What can hang from each mark:
Z_910: Z_494 Z_600
Z_118: Z_195 Z_431 Z_536
Z_719: Z_431 Z_635
Z_583: Z_666
Z_717: Z_472
Z_431: Z_118 Z_719
Z_195: Z_118 Z_472 Z_604
Z_472: Z_717
Z_494: Z_195 Z_201 Z_910
Z_604: Z_195 Z_583
Z_448: Z_71 Z_635

Each row was made from one small tree. The marks that hang from a mark follow it in brackets, in the order of their numbers. Every link used is in the known rows. Write each row's tree.
In the rows, 128 means zero.
Known rows:
Z_604[Z_195[Z_472]]: [165 125 116 121 153 143 145 145 130 125 127 115 121 124 116 147 139 151
 120  85 175 129 128 162 142 121 179 101 126 157  94 132 138 108 115 170
 119 161 123 133  97]
Z_195[Z_472 Z_604]: [122 105 107 129 131 171 141 155 136 122 149  86 132 116 114 142 150 122
  75 106 138 137 132 138 151 102 176 120 164 143  92  94 152  87  79 146
 139 151 125 124 133]
Z_195[Z_118[Z_431 Z_536] Z_472 Z_604]: [109 102  85 129  73 157 143 128 179 144 130 101 149 114 118 118 120  98
  86  36 123 126 137 143 142 140 173 112 142 112  99 153 150  77 122 132
 133  83  92 133  80]
Z_604[Z_195[Z_118 Z_472] Z_583[Z_666]]: [198 129 120 150  76 128 151 174 142 142  78 127 163 183 106 188 142 116
  89  37 249  87 109 157 154 124 194 157  84 149  95 127 106 109 113 143
 118 151 159 129  22]
Z_431[Z_118[Z_195 Z_536] Z_719[Z_635]]: [183  89 123 131 135 128 116 103 131 144 125 146 176 174  82  52 105 126
  90 116 101 124 135 121 119 133  96  90  90  50 107 112  90 141 141 155
 129 172 114 166 118]
Z_118[Z_431 Z_536]: [137 155 102 122 156 136 156 113 155 111 141 143 125 133 133 101 123 127
 136  75 105 118 111 131 129 151 142 101 127 117 116 142 143  95 138 106
 101  87  94 142 100]
Z_717[Z_472]: [170 171 144 124 171 158 145 143 122 157 135 124 122 134 136 144 145 145
 115  83 157 108 103  90 150 116 141  90 131 144 112 106 139  95  97 138
  89 137 119 140 130]
Z_494[Z_195 Z_201 Z_910]: [169 222 103 116 157 197 108 174 113 124 156 141 146 121 124 109 151 141
 168 110 203 104 139 186 187 144 122 130 179 117 144 124 137 126  77 104
 107 127  83 140 110]
Z_604[Z_195[Z_118] Z_583]: [203 145 122 131 115 113 149 125 126 134  78 137 136 178 122 189 134 150
 114  76 218  94  86 192 134 134 162 118  74 177 113 126  95 110 125 143
 108 148 139 112  78]
Z_118[Z_195[Z_472] Z_431[Z_719[Z_635]]]: [127  88  94 111 123 137 119 128 139 146 151 126 182 134 142  88 121  98
  74 101 100 152 155  89 137 122  87 119 145  81 111 131  70  69 139 146
 121 164 108 169  71]
Z_604[Z_195[Z_118]]: [172 141 112 121 130 134 145 131 120 144  96 137 143 150 124 146 121 157
 129  67 195  87 112 183 126 132 159  86 102 162 123 135 132 106 132 145
 122 149 128 125 111]
Z_604[Z_583]: [169 156 128 136 154 129 155 143 125 113 107 127 131 174 134 178 173 133
 110 117 165 109  88 133 145 132 150 131 113 158 106  86 104 108 100 117
 109 145 139 122 114]
Z_448[Z_71]: [152 173 127 127 152 188 174 140  97 131 125 141 140 134 139 145 137 140
 132 140 160 104 108 141 145 138 144  82 127 136 130 120 139  92 112  97
 140 161 136 129 104]
Z_719[Z_431 Z_635]: [139 102 171  97 148 122 146 126 132 132 141 140 146 178 166 125 160 157
 103 110 127 140 132 110 137 125 151  96 133 132  98 107 118  74 124 134
 131 128 133 140 115]
Z_910[Z_494]: [140 134 116 125 181 169 168 143 105 127 112 136 117 130 151 123 120 135
 135 116 153 115 105 124 130 145 171 125 148 127 103 115 108 111  98 115
 114 133 140 120 169]
Z_118[Z_195 Z_536]: [130 135 125 136 142 144 166 103 141 128 143 118 146 120 116 103 113 110
 142 127 119 110 102 162 161 135 133 123 118 106 137  90 129 123 116 131
 138 117 106 133 111]
Z_431[Z_118[Z_195[Z_472]] Z_719[Z_635]]: [162  68 122 112 119 148  98 142 136 165 140 123 183 140 110  85 147 125
  44 107 126 126 150  98 140 119 106  97 116  70  95 126  71 107 108 173
 145 204 122 176 124]
Z_719[Z_431]: [124 136 144 100 151 134 159 113 135 118 159 133 127 146 156 152 176 149
 120 107 132 102 110 140 148 123 152 107 159 160  92 109 114  59 108 127
 140 128 112 124 113]
Z_195[Z_604]: [137 124  94 128 158 159 152 143 113 112 143 110 131 143 128 121 142 131
 106 126 119 128 119 144 138 117 158 112 153 155 107  87 150  96  94 122
 122 144 124 103 155]
Z_431[Z_118 Z_719]: [182 143  86 120 167 145 131 126 119 128 134 142 146 175  88 109 170 154
  95  93 128  85 116 135 127 135 120  81 133 116  88 125  97 106 113 131
 130 177 117 152 156]
Z_910[Z_494[Z_201] Z_600]: [179 150  50 138 185 199 169 174 109 146 111 106  97 122 122  78 122 121
 163 141 130 109  90  93 153 178 163 156 192 165  93 114 104  97 110 102
 111 120 107 124 188]
Z_118[Z_195 Z_431[Z_719] Z_536]: [123 135  74 144 152 123 160  80 136 118 160 135 149 143 105  82 102 109
 139 117  78 126 125 141 130 140  91 120 150  93 122 123  90  89 155 122
 116 121  92 148  74]
Z_910[Z_494[Z_195[Z_604]] Z_600]: [138  97  90 122 159 203 159 179  82 134 158 105 101 145 142  84 112 129
 133 160 139 128 154 106 156 153 152 161 200 157  88 105  88 132 134 124
 112 110 123 102 173]
Z_910[Z_494[Z_201]]: [169 170  64 131 179 197 164 155 115 133  92 130 117 109 121  92 119 136
 155 127 141 114  85 129 150 147 168 145 176 130 114 108 122  87  83  95
  97 134 115 122 172]
Z_494[Z_195[Z_118 Z_472 Z_604[Z_583]]]: [148 123 125 131  65 168 121 170 127 139 110  94 159 147 147 186 153 110
  62  78 214 114 145 164 173 118 148 167 134 147 103 107  93 106  99 145
 137 109 136 120  72]
Z_195[Z_118[Z_536] Z_472[Z_717]]: [169 150 160 124 118 165 154 100 176 139  96 105 137 135 144 134 122 115
 109  31 152  85 126 187 139 141 131 121  95 102 124 140 130 111 109 141
 178  87 131 153  69]
Z_910[Z_494 Z_600]: [144 113  98 124 195 173 181 170 108 146 131 114  97 144 135 101 125 131
 141 136 123 117 106  90 136 174 164 137 163 155  91 126  96 122 129 117
 119 127 127 126 186]
Z_195[Z_118 Z_472]: [156 141 117 119 116 161 144 149 159 160 106 107 151 108 138 163 149 119
  84  37 188  92 110 150 158 130 162 113 120 132 115 141 132  83  98 135
 163 125 137 155 114]
Z_431[Z_118[Z_195[Z_472 Z_604]]]: [ 77  75  97 106  80 186 109 174 134 141 163  97 140  98 109 109 169 107
  50 122 129 108 140 142 171 107 143 118 175 122  81 109 115  87  65 189
 149 191  83 127 160]
Z_118[Z_195[Z_472 Z_604]]: [ 93  85  95 123 107 175 146 156 131 135 165  80 149  94 135 120 143 100
  75 141 126 129 136 151 163  96 149 146 162 135 109  89 130  77  75 175
 146 170 103 119 132]
Z_431[Z_118 Z_719[Z_635]]: [215 118 115 117 165 133 104 132 122 142 117 150 171 197  97  97 140 163
  72  94 131 116 131  99 116 142 113  59 104  86  91 115  94 123 126 134
 113 189 131 167 153]
Z_431[Z_118[Z_536] Z_719[Z_635]]: [225 108 129 140 169 128 114 101 141 139 117 144 158 196  73  62 118 155
  91  89 120 124 130 110 102 146 126  62  82  59  98 125 106 146 146 132
 115 148 128 176 128]
Z_910[Z_494[Z_195[Z_472] Z_201] Z_600]: [163 141  71 124 150 234 150 197 108 159 131  87 107  87 144  81 123 110
 152 126 170 120 139  95 189 173 157 190 206 149  84 129  85 112 111 113
 126 105 109 140 139]
Z_448[Z_71 Z_635]: [156 185 110 129 147 178 166 133 104 109 127 135 160 169 148 116 132 152
 124 115 134 105 115 139 148 149 156  95 120 156 151 107 138  86 107 120
 114 136 124 111 129]

Write each row's tree:
[181 119  87 121 175 124 120 116 139 128 138 154 176 183 146  90 127 144
 103  99 106 153 133  83 110 137 105  90 131  95 105 124  92  85 157 103
  88 142 133 157 102]	Z_118[Z_431[Z_719[Z_635]]]
[170 179  81 149 109 196 110 160 102 105 119 104 136 151 123 136 153 131
 117 146 173 125 115 164 176 121 131 179 171 166 110  58 109 101  89 108
  91 120 101  89 108]	Z_494[Z_195[Z_604[Z_583]] Z_201]
[110 150 111  86 109 195 140 151 121 143 115 159 138 111 194 111 104 129
 135  66 182 102 137 139 139 165 123 159 173 113 115 177  73  90 140  98
  99  80 129 138 132]	Z_910[Z_494[Z_195[Z_118[Z_431]]]]
[ 96  57 177  72  94 140 112 156 153 159 159 122 159 127 158 109 181 130
  50 110 126 127 149  96 169 119 122  95 151 110  76 131  75  76  91 188
 157 176  85 161 118]	Z_719[Z_431[Z_118[Z_195[Z_472]]] Z_635]
[176 183  64 129 188 178 136 186 134 139 160 106 118 131 104 100 156 114
 167 120 144 112 112 124 172 175 155 122 171 158 120 122 147 108  87 107
 123 138  67 144 146]	Z_494[Z_201 Z_910[Z_600]]
[197 145 123 155 135 119 159 159 105 104 101 149 148 225 111 158 136 138
 126 102 208  98 106 150 138 116 185 153 101 163 101  87 109 123 130 128
  81 160 145 104  54]	Z_604[Z_195 Z_583[Z_666]]
[204 150 121 156 104 120 154 154 129 136  79 148 161 211 114 175 112 125
 114  64 236  80 102 161 143 130 185 153  74 158 108 103 106 114 136 128
 104 154 157 111  45]	Z_604[Z_195[Z_118] Z_583[Z_666]]
[150 165 120 101 145 176 128 184 124 168 168 129 147 143 139 137 144 122
 141  60 220  96 158 154 172 175 133 129 142 142 134 165 113 142 123 117
 147 102 104 153 111]	Z_494[Z_195[Z_118] Z_910[Z_600]]
[195 136 116 150 115 127 161 164 127 118 106 127 140 201 107 170 145 118
 100  82 227 105 118 134 154 112 199 160 100 158  86  99 112 111 112 148
 101 166 148 122  35]	Z_604[Z_195[Z_472] Z_583[Z_666]]
[158 127 125 147 106 167 162 157 138  92 121 108 148 213 140 154 159  85
  65 100 160 109 140 138 162  93 149 184 145 129  89  63 121  99  80 136
 134 142 146 105  61]	Z_195[Z_472[Z_717] Z_604[Z_583[Z_666]]]
[167  85 193  91 136 114 122 104 159 136 132 145 146 179 127  96 149 161
  86  82 111 132 132 105 134 148 147  61 108  94  74 129 115 105 126 156
 134 116  94 151 120]	Z_719[Z_431[Z_118[Z_536]] Z_635]
[196 189 101 148  94 206 125 138 157 167 106  99 154  71 113 104 107 126
 136  35 195  97 126 185 187 148 151 162 144 107 137 138 130 107 114 116
 146  71 114 159  51]	Z_494[Z_195[Z_118[Z_536] Z_472] Z_201]
[128  91 121 160  91 128 149 132 141 123 132  80 138 131 101 142 127  76
  74 143 129 129 117 158 172 110 156 165 111 129 103  68 113 108  87 178
 133 130 103 114  68]	Z_118[Z_195[Z_472 Z_604[Z_583]] Z_536]
[113 136  93 100  97 162 134 152 167 152 117 126 152  99 157 152 149 111
  89  25 159 106 119 124 154 141 154 114 154 134 109 170 123  55 117 122
 138 105 112 156  90]	Z_195[Z_118[Z_431] Z_472]
[160 124 100 136 138 141 142  94 138 132 146 133 151 149  80  79 124 128
 106 109 106  91 117 158 135 141 101  93 111  80 102 121  87 128 127 146
 141 168  95 154 116]	Z_431[Z_118[Z_195 Z_536] Z_719]
[127 143 152 102 130 200 108 155 125 103 180 117 142 154 165 127 155 123
 105 119 167 116 194 206 167 107 112 130 167 112 118 125 146 133  67 170
 154 130  94 129 101]	Z_494[Z_195[Z_472[Z_717] Z_604] Z_910]
[151  95  59 130 113 132 110 119 135 148 127 141 190 181 142  82 107 133
  74  83 103 144 152 104  96 129 116  89 122 100 107 119 104  63 151 121
 104 137 132 143 115]	Z_195[Z_118[Z_431[Z_719[Z_635]]] Z_604]
[137 120 113 170  88 130 170 138 126 104 126 109 155 194  97 110 109  68
 104 144 136 115 110 144 166 111 160 185 122 113 118  46 128 123 104 137
 110 132 125  99  49]	Z_118[Z_195[Z_604[Z_583[Z_666]]] Z_536]
[155 129 107 143 113 140 153 117 153 142 119 106 142 144 100 106 104 117
 108  73 126 108 109 173 132 140 164 103 105 124 124 112 165 102 114 128
 137  99 128 117 119]	Z_195[Z_118[Z_536] Z_604]
[ 91 102 154  90 120 134 146 113 150 127 170 138 134 139 127  93 154 128
 107 116 106  91 110 156 168 138 126 100 141 118  88 126  90  97 110 172
 153 136  63 139 122]	Z_719[Z_431[Z_118[Z_195 Z_536]]]
[110  73 115 118  66 155 117 181 134 125 140  99 145 136 109 147 194  95
  34 134 142 103 126 136 175 107 140 145 147 141  69  92  81  94  58 180
 133 200  92 115 129]	Z_431[Z_118[Z_195[Z_472 Z_604[Z_583]]]]
[ 77  67 138  97  94 138 144 112 143 120 176 121 127 139 108  88 153 125
  85 145  73 100 129 156 160 123 138  99 162 123  75 105 110  85  93 186
 159 145  58 113 135]	Z_719[Z_431[Z_118[Z_195[Z_604] Z_536]]]
[190 121  96 140 146 112 127  89 162 160 100 150 176 181 122  78  81 131
 105  43 110 134 131 109  99 152 117  77  86  65 124 146 103  89 176 109
 107  96 132 169  71]	Z_195[Z_118[Z_431[Z_719[Z_635]] Z_536]]
[172 204 113 112  97 233 119 146 144 144 108 106 147  96 182 123 149 131
 128  59 195  69 149 196 189 138  99 173 166 128 135 127 113  93 100 120
 167 101 118 149  86]	Z_494[Z_195[Z_118 Z_472[Z_717]] Z_201]
[151 150 144 111 123 180 149 130 161 146 109 111 143 128 170 154 156 117
  89  39 164  89 131 172 144 134 122 117 120 134 122 135 122  89  99 145
 175 123 135 147 106]	Z_195[Z_118 Z_472[Z_717]]
[ 79  43 148  80  89 142 103 144 125 140 165 130 160 162 148  77 166 133
  49 149  78 126 154 121 150 106 120  99 156 124  69  89  90  72  96 189
 139 181  85 125 154]	Z_719[Z_431[Z_118[Z_195[Z_604]]] Z_635]
[172 100  83 122 116 128 117 133 164 168 112 133 186 150 141 113 125 117
  65  25 140 138 148  96 116 142 119 102 121  85 105 157  91  64 148 124
 124 131 137 181  61]	Z_195[Z_118[Z_431[Z_719[Z_635]]] Z_472]
[122 126 113 121 144 207 145 155  80 112 134 127 125 139 149  92 110 136
 130 144 159 119 149 150 146 131 149 158 187 128 103 104 106 123 103 130
 104 114 139 103 161]	Z_910[Z_494[Z_195[Z_604]]]
[148 122  97 119 145 152 127 124 119 140 154 134 158 143 101 101 156 139
  91 128 121  76 119 137 140 132  93  98 138 115  94 116  76 106 109 145
 145 197 101 146 149]	Z_431[Z_118[Z_195] Z_719]
[152 139  96 123 122 114 143  96 158 133 113 152 139 146 125 106  85 154
 142  33 153 105 111 176 122 155 157  93  89 135 116 169 133  98 170 135
  97  95  92 130  71]	Z_604[Z_195[Z_118[Z_431 Z_536]]]
[165 132 103 159 113 141 163 169 120 101 119 121 156 210 107 147 144 109
  90 122 158 120 111 115 145 109 181 165 130 143  92  53 129 100  94 102
 102 149 144  99  81]	Z_195[Z_604[Z_583[Z_666]]]
[170 193  92 127 153 221 140 157  93 134 106 136 119 100 153  89 117 138
 164 136 177 108 115 151 167 150 146 176 198 129 122 114 103 110 100  99
 101 113 122 123 148]	Z_910[Z_494[Z_195 Z_201]]
[191 106  83 115 132 108 110 100 132 143 100 168 177 190 136  90  90 156
  99  60 155 133 142 134  86 143 112  73  93 122 111 158  91  86 189 141
  87 162 131 152  73]	Z_604[Z_195[Z_118[Z_431[Z_719[Z_635]]]]]
[161  95 120 113 134 139 109 129 117 150 139 148 183 176 112  72 140 141
  74 126 109 118 136 107 125 127  80  88 114  78 109 107  74 114 123 156
 126 210 118 170 151]	Z_431[Z_118[Z_195] Z_719[Z_635]]
[186 125 102 142 176 113 138  83 147 127 130 157 164 184 116  65  88 130
 120  81  92 156 133  95 102 148 119  82 101  69 118 126 110 104 174 110
  92 108 124 166  76]	Z_118[Z_431[Z_719[Z_635]] Z_536]
[154 134 106 116 172 196 169 171  94 140 138 122 106 136 154  95 117 137
 153 140 161 114 140 102 163 165 143 163 174 156 103 134  71 143 146 109
 118  95 132 127 159]	Z_910[Z_494[Z_195] Z_600]
[120 105 102 149 127 147 155 113 131 120 158  98 141 126 105  94 112 103
 121 152  97 124 121 172 153 110 136 120 129 122 125  77 144 110 102 140
 128 132  99 103 120]	Z_118[Z_195[Z_604] Z_536]
